Each row comes from the steps of one walk. Every step used is in the known rows, and no mark comes twice. Write the walk behind each row, first mark first.
Known rows:
P-J: [ 0.259 -0.872 -3.638 -1.689  0.255 -0.141 -1.243  0.637  0.068  0.051
  0.927  1.180  0.423 -0.385 -0.074  1.355  0.708 -0.878 -0.894 -0.789
 -1.907  0.619  1.066 -0.001  0.139 -0.135  1.170 -1.266 -0.129]
H-P-G: [-0.472  0.791  0.239 -3.419  1.415 -1.348  2.278  2.504  2.610 -0.195
 -0.731  1.802  1.867 -1.845 -1.015  0.605  0.133 -1.108  0.919  0.538
  1.386 -1.259  2.149 -0.002 -0.472  1.226 -1.240  1.551 -0.463]
B-H-P: [-0.467  1.880 -0.752 -2.852 -0.808 -1.036  1.767  2.681  0.890 -0.022
 -2.098 -0.357  2.465 -2.096  1.659  0.176 -0.052  0.500  0.468  0.820
  2.452 -1.759  3.862  0.534 -0.057 -0.708 -1.112  0.955 -0.405]
B-J-P-H: [ 0.557  0.984 -2.659 -1.198 -0.990 -1.139 -1.087  0.197 -1.426 -0.606
 -1.737 -0.913  2.000 -0.328  2.748  0.974  1.602  0.359 -0.004 -0.504
  2.191 -0.121  3.322  1.503  0.170 -1.743 -1.210 -1.701 -1.368]
P-H-B: [ 0.654 -0.570 -1.163 -2.602 -2.500 -2.634  2.602  1.240  1.851  1.857
 -1.443  2.771  1.807 -1.724  1.565 -0.695  1.011 -0.762 -1.539 -0.553
  0.934 -1.513  4.639 -0.701 -1.048 -0.143 -0.110  0.686 -1.548]
B-J-G-P-H: [ 0.637  1.608 -1.410 -0.892 -0.818  0.436 -0.081  1.527 -1.448 -0.133
 -2.392 -1.842  2.521 -1.461  2.642  0.587  1.267 -0.293  0.784  0.015
  2.128 -0.489  2.631  0.556 -1.084 -1.270 -0.994 -0.809 -1.401]
H-B-G-J-P: [ 0.783  0.785  0.668 -0.888 -1.798 -2.060  1.568  2.554  1.568 -0.060
 -0.293  2.347  1.958 -1.784  0.545  0.417  0.467 -0.747  1.035  1.368
  1.375 -2.537  3.261  1.726 -0.905 -0.465 -0.098  1.149 -2.177]
C-B-U: [ 1.074 -0.419 -1.078 -1.317 -1.583  0.713  3.901  1.382  1.555 -0.008
  1.367  1.908 -0.103 -1.002  1.856  0.685  1.844  0.360 -1.005 -1.577
  2.380  0.404  2.847  0.776 -3.182 -0.787 -1.059  1.406  1.675]
B-G-P: [-1.060  0.967  0.770 -1.638  0.352 -0.746  3.690  3.307  2.121  1.231
 -0.054 -0.824  1.566 -2.112 -0.284  0.541  0.561  0.512  1.884  2.251
  2.884 -1.780  1.821  0.792 -0.395  0.813 -0.181  2.774 -1.242]
B-J-G: [ 0.798  1.310 -2.548  0.184 -0.277  1.064 -1.476  0.782 -2.800 -0.682
 -1.836 -2.027  1.643 -0.496  2.611  0.662  1.792 -0.128  0.990 -0.928
  1.082  0.479  1.866  0.770 -1.291 -1.317 -0.754 -1.513 -0.822]
C-B-H: [ 0.602 -0.066 -1.195 -1.333 -2.339  0.098  2.204  1.219  0.478  0.111
 -0.585  1.735  0.967 -1.575  4.355 -0.304  1.446 -0.498 -1.941 -0.803
  2.113 -0.310  3.882  0.901 -2.150 -1.234 -1.020  0.915  1.102]
J-B: [ 1.676 -0.824  0.096  0.271 -2.174 -1.640 -1.489 -2.122 -1.310 -0.711
  0.165  1.581 -1.057  0.364  1.690 -0.271  0.391 -0.885 -1.296  0.303
  0.162  1.573 -0.112 -0.309  1.410 -0.470  0.005 -0.791 -3.843]
G-J-B: [ 1.752  0.753  2.840  2.295 -2.143  0.567 -1.668  0.553 -0.032 -1.543
  0.182  0.384  0.307 -0.341  0.265  0.072 -0.912 -2.052 -0.802  1.040
 -0.709 -0.947 -1.122  0.852  0.133 -0.521  0.978 -0.763 -2.209]
H-P: [ 0.362  1.554  0.669 -2.092  0.938 -0.866  0.579  1.194  1.289 -1.425
 -1.113  1.655  1.654 -0.808 -1.365  0.898 -1.808 -0.050  0.983  0.835
  1.379 -1.168  1.228  0.230 -0.192 -0.126 -1.558  0.641  0.325]
P-G-J-B: [ 0.125 -0.545  1.529 -0.189 -0.832 -0.254  1.300  2.295  1.956  0.719
  0.613  0.439  0.567 -1.644  0.599 -0.420  2.234 -2.870 -0.779  0.418
 -0.382 -0.791  0.434  0.330 -0.183  1.607  1.071  0.746 -2.709]
C-B-J: [ 1.088  0.316 -1.412 -0.157 -1.847  0.932  0.297  0.684 -0.282 -1.058
 -0.861  1.741  1.414 -0.207  3.595  0.263  1.237 -0.712 -1.587 -0.825
  1.777 -0.226  2.925  1.514 -2.797 -1.668 -1.438 -0.332  2.351]
H-P-G-J: [-0.115  1.437  1.702 -2.374  1.143 -0.516  1.964  3.476  3.054 -0.616
 -0.742  1.430  2.358 -2.141 -1.462  0.721 -0.389 -1.749  0.944  0.986
  0.962 -2.238  1.578  0.493 -0.833  1.143 -0.821  1.436 -0.223]
H-B: [ 0.770  0.084  0.598 -0.739 -2.093 -1.764  0.266  0.423  1.089 -0.175
 -0.643  3.224  1.156 -0.498  0.234 -0.267 -0.374 -0.612 -0.323  0.861
  0.247 -1.511  2.169  0.443 -0.511 -0.591 -0.351  0.170 -0.925]
G-B-H-P-J: [-0.123  0.532  1.326 -3.952 -2.615 -0.246  2.713  3.988  2.155  1.143
 -2.336  1.217  2.453 -2.740  1.034  0.527 -0.217  0.371 -1.132  2.497
  1.772 -3.099  4.724  1.516  0.313 -0.510  0.658  1.630 -1.495]
P-H-B-G-J: [ 0.543 -0.003 -0.937 -2.417 -2.404 -2.350  3.700  3.223  2.449  2.247
 -1.430  2.093  2.490 -2.610  1.452 -0.426  1.521 -0.910 -0.757 -0.110
  1.478 -2.511  5.474 -0.038 -1.818  0.207  0.256  1.569 -1.779]
J-B-H-P-G: [ 1.002  0.163 -0.671 -2.307 -2.580 -2.653  0.625  0.372  0.059 -0.218
 -1.111  1.477  0.809 -1.570  2.863 -0.285  1.342 -1.008 -0.946  0.764
  1.934  0.303  2.927 -0.076  1.151 -0.345 -0.556  0.362 -4.568]

Which walk is each row?
[ 1.093 -0.459  0.952 -1.169 -0.744  0.538  1.263  0.656 -1.145  0.841
 -0.987 -0.149 -0.060 -1.965  1.911  0.166  1.163 -0.357  0.256 -0.157
  0.541  0.319  1.469  0.106 -0.422 -0.082  0.453  0.467 -3.367] : J-G-B
[ 1.162  0.583 -2.427 -3.568  0.250 -1.953 -0.076  1.459  0.891 -1.271
 -0.443  3.125  1.633 -1.347 -0.387  1.833 -0.474 -0.905  0.366  0.492
  0.681 -0.184  2.689  0.288  0.177 -0.204 -0.697  0.042 -1.884] : H-P-J-B-G
[-0.311  1.095  0.282  0.161  0.066  0.689  2.344  3.946  1.208  0.713
  0.221 -1.454  1.464 -1.754 -0.294  0.515  1.129 -0.370  1.548  0.884
  1.060 -2.118  1.563  1.309 -1.529  0.894  0.825  1.932 -0.397] : B-G-J
[ 0.508  1.284 -1.890 -0.255 -0.423 -0.492 -2.229 -0.196 -1.988 -1.605
 -1.152 -1.159  1.489  0.271  2.100  1.219  0.920  0.514  0.747  0.091
  1.804  0.127  1.818  1.974  0.564 -1.919 -1.246 -1.987 -0.827] : B-J-P
[ 0.303  0.212 -0.473 -1.613 -1.678 -2.143  2.193  2.178  1.532  0.790
 -0.602  2.600  1.720 -1.447  0.565  0.014  0.967 -0.150  0.729  1.102
  1.388 -1.988  3.700  0.844 -1.140  0.016 -0.234  1.557 -1.394] : H-B-G
[ 1.241 -0.650 -0.979 -0.561 -1.824 -2.022  0.509 -0.300 -0.766  0.275
  0.338  0.994 -0.492 -0.539  1.911 -0.001  1.799 -0.486 -0.260  0.546
  1.349  1.047  1.431  0.068  0.685  0.133  0.160  0.659 -4.323] : J-B-G
[ 0.471  0.358  1.770 -1.658 -2.511  0.196  0.410  1.667  0.174 -0.042
 -1.929  0.219  1.688 -0.902  1.432  0.822  0.265  0.641 -0.583  2.219
  1.971 -1.957  2.858  2.543  0.721 -1.239  0.099 -0.028 -1.769] : G-B-J-P
[ 1.026 -0.101  0.653 -0.849 -1.961 -2.157  1.015  0.215  0.238  0.127
  0.082  0.975  0.026 -1.098  1.441  0.158  0.747 -0.478  0.107  1.883
  2.215  0.363  1.184  0.199  1.129  0.075 -0.116  1.192 -4.746] : J-B-G-P
[ 1.050  0.668 -1.468 -3.964  0.719 -0.737  0.292  1.971  0.726 -0.918
 -1.044  2.466  1.901 -2.025 -0.426  1.944 -0.807 -0.866  0.602  0.199
  0.316 -0.580  2.675  0.309 -0.337 -0.199 -0.521  0.004 -1.467] : H-P-J-G-B
[ 0.282 -0.465 -1.810 -3.156 -2.251 -2.960  3.949  2.525  2.125  2.605
 -1.444  2.347  2.186 -2.458  1.804 -0.480  1.940 -0.407 -0.781 -0.407
  1.689 -1.893  5.809 -0.395 -1.534  0.277 -0.021  1.686 -1.919] : P-H-B-G
[-1.059 -1.402  1.602 -2.712 -0.847 -0.272  3.780  3.220  2.992  2.497
 -0.264  0.785  0.816 -2.213  0.337 -0.420  2.499 -1.276 -1.006  1.138
  0.491 -1.565  2.418  0.516 -0.073  1.946  1.109  2.271 -2.001] : P-G-B
[ 0.052  1.027  0.234 -0.211  0.317 -0.321  1.784  2.962  0.707  0.201
  0.547 -1.261  1.148 -1.835  0.242  0.966  1.269 -0.210  1.868  0.862
  1.703 -1.455  1.639  1.783 -0.608  0.470  0.348  1.396 -1.779] : B-G-J-P
[ 1.140 -1.314 -4.357 -2.125 -1.108 -1.547 -0.954  0.458 -0.420  0.294
  1.067  1.896  0.024 -0.741  1.303  1.361  1.930 -1.236 -1.049 -0.433
 -0.943  1.357  2.095  0.052  0.570 -0.001  1.223 -0.817 -3.179] : P-J-B-G
[-0.088 -0.939 -0.701 -2.114  0.911 -2.543  0.611 -0.648  0.324 -0.024
  1.088  0.543 -0.356 -1.069  1.277  0.631  2.227 -0.621  0.558 -0.414
  1.223  1.287  1.057  0.679  1.702  0.435 -0.690 -0.207 -3.576] : J-P-G
[ 0.993  0.362  0.560 -1.911 -0.711 -1.340  2.006  0.777  0.116  0.772
 -1.215  0.506  1.227 -2.773  1.932  0.051  0.502 -0.939  0.778 -0.034
  1.712  0.010  2.213 -0.923 -0.523 -0.264 -0.688  0.631 -3.881] : J-G-P-H-B
[ 1.453  1.173  2.295  1.597 -2.924  0.338 -0.989  1.405  0.015 -1.091
 -0.485 -0.397  0.898 -1.009  1.407 -0.165 -0.305 -1.718 -0.910  1.142
  0.001 -1.376  0.321  1.077  0.270 -0.774  0.971 -0.461 -2.551] : G-J-B-H
[ 1.620  0.256 -2.096 -0.192 -1.511  1.128  0.267  0.360 -1.428 -0.981
 -0.927  1.423  1.244 -0.825  4.456  0.323  1.895 -1.031 -1.107 -1.650
  1.827  0.704  3.019  1.176 -3.136 -1.714 -1.516 -0.552  1.086] : C-B-J-G
[ 1.188 -0.311  0.325 -1.859 -1.065  0.810  3.054  1.740 -0.479  1.069
 -0.380 -0.735 -0.121 -2.353  1.301  0.645  2.048  0.554  0.811 -0.501
  1.499  0.343  2.235  0.185 -1.150 -0.022  0.486  1.100 -3.225] : J-G-B-U
[-1.322 -0.971  1.041 -3.439 -1.574 -0.456  4.449  4.176  3.005  3.028
 -0.925  0.148  1.474 -2.938  1.563 -0.650  3.123 -0.953 -1.113  1.268
  1.270 -2.036  3.871  0.714 -0.039  1.507  1.146  2.485 -2.286] : P-G-B-H
[ 0.606  1.849 -0.947 -0.090 -0.457  0.902 -0.923  1.203 -1.749 -0.841
 -2.054 -2.074  2.229 -1.023  2.242  0.751  0.834 -0.190  1.287  0.407
  1.955 -0.299  1.554  0.885 -0.799 -1.320 -1.000 -1.031 -1.076] : B-J-G-P
[ 1.075 -0.326  0.123 -1.554 -2.282 -2.600  1.872  0.525  0.532  0.909
 -0.191  1.152  0.396 -1.628  1.911 -0.008  1.268 -0.637 -0.344  1.506
  2.484  0.176  2.251 -0.154  0.906  0.144 -0.091  1.348 -5.010] : J-B-G-P-H
[ 1.102  0.788 -1.804 -4.369  0.658 -0.617  1.601  2.683  1.253 -0.693
 -0.567  2.033  1.841 -2.301 -0.862  2.252 -0.221 -0.164  0.969 -0.060
  0.900 -0.559  3.225  0.346 -0.858 -0.206 -0.527  0.431 -1.386] : H-P-J-G-B-U
[ 0.244  0.533  2.021 -1.154 -2.695  1.229  0.945  2.663  0.692  0.575
 -2.369 -0.002  1.997 -0.831  0.904  0.307  0.206  0.485 -0.948  2.284
  1.358 -2.605  2.773  2.137 -0.202 -0.860  0.621  0.534 -0.354] : G-B-J
[ 1.225  1.395  0.036 -0.845 -2.308 -1.111 -0.419  1.244 -0.091 -0.781
 -2.141  1.756  2.701 -1.239  1.807  0.245  0.178 -0.661  0.569  1.136
  1.567 -1.692  3.312  1.139 -1.096 -1.558 -0.999 -0.549 -1.712] : H-B-J-G-P
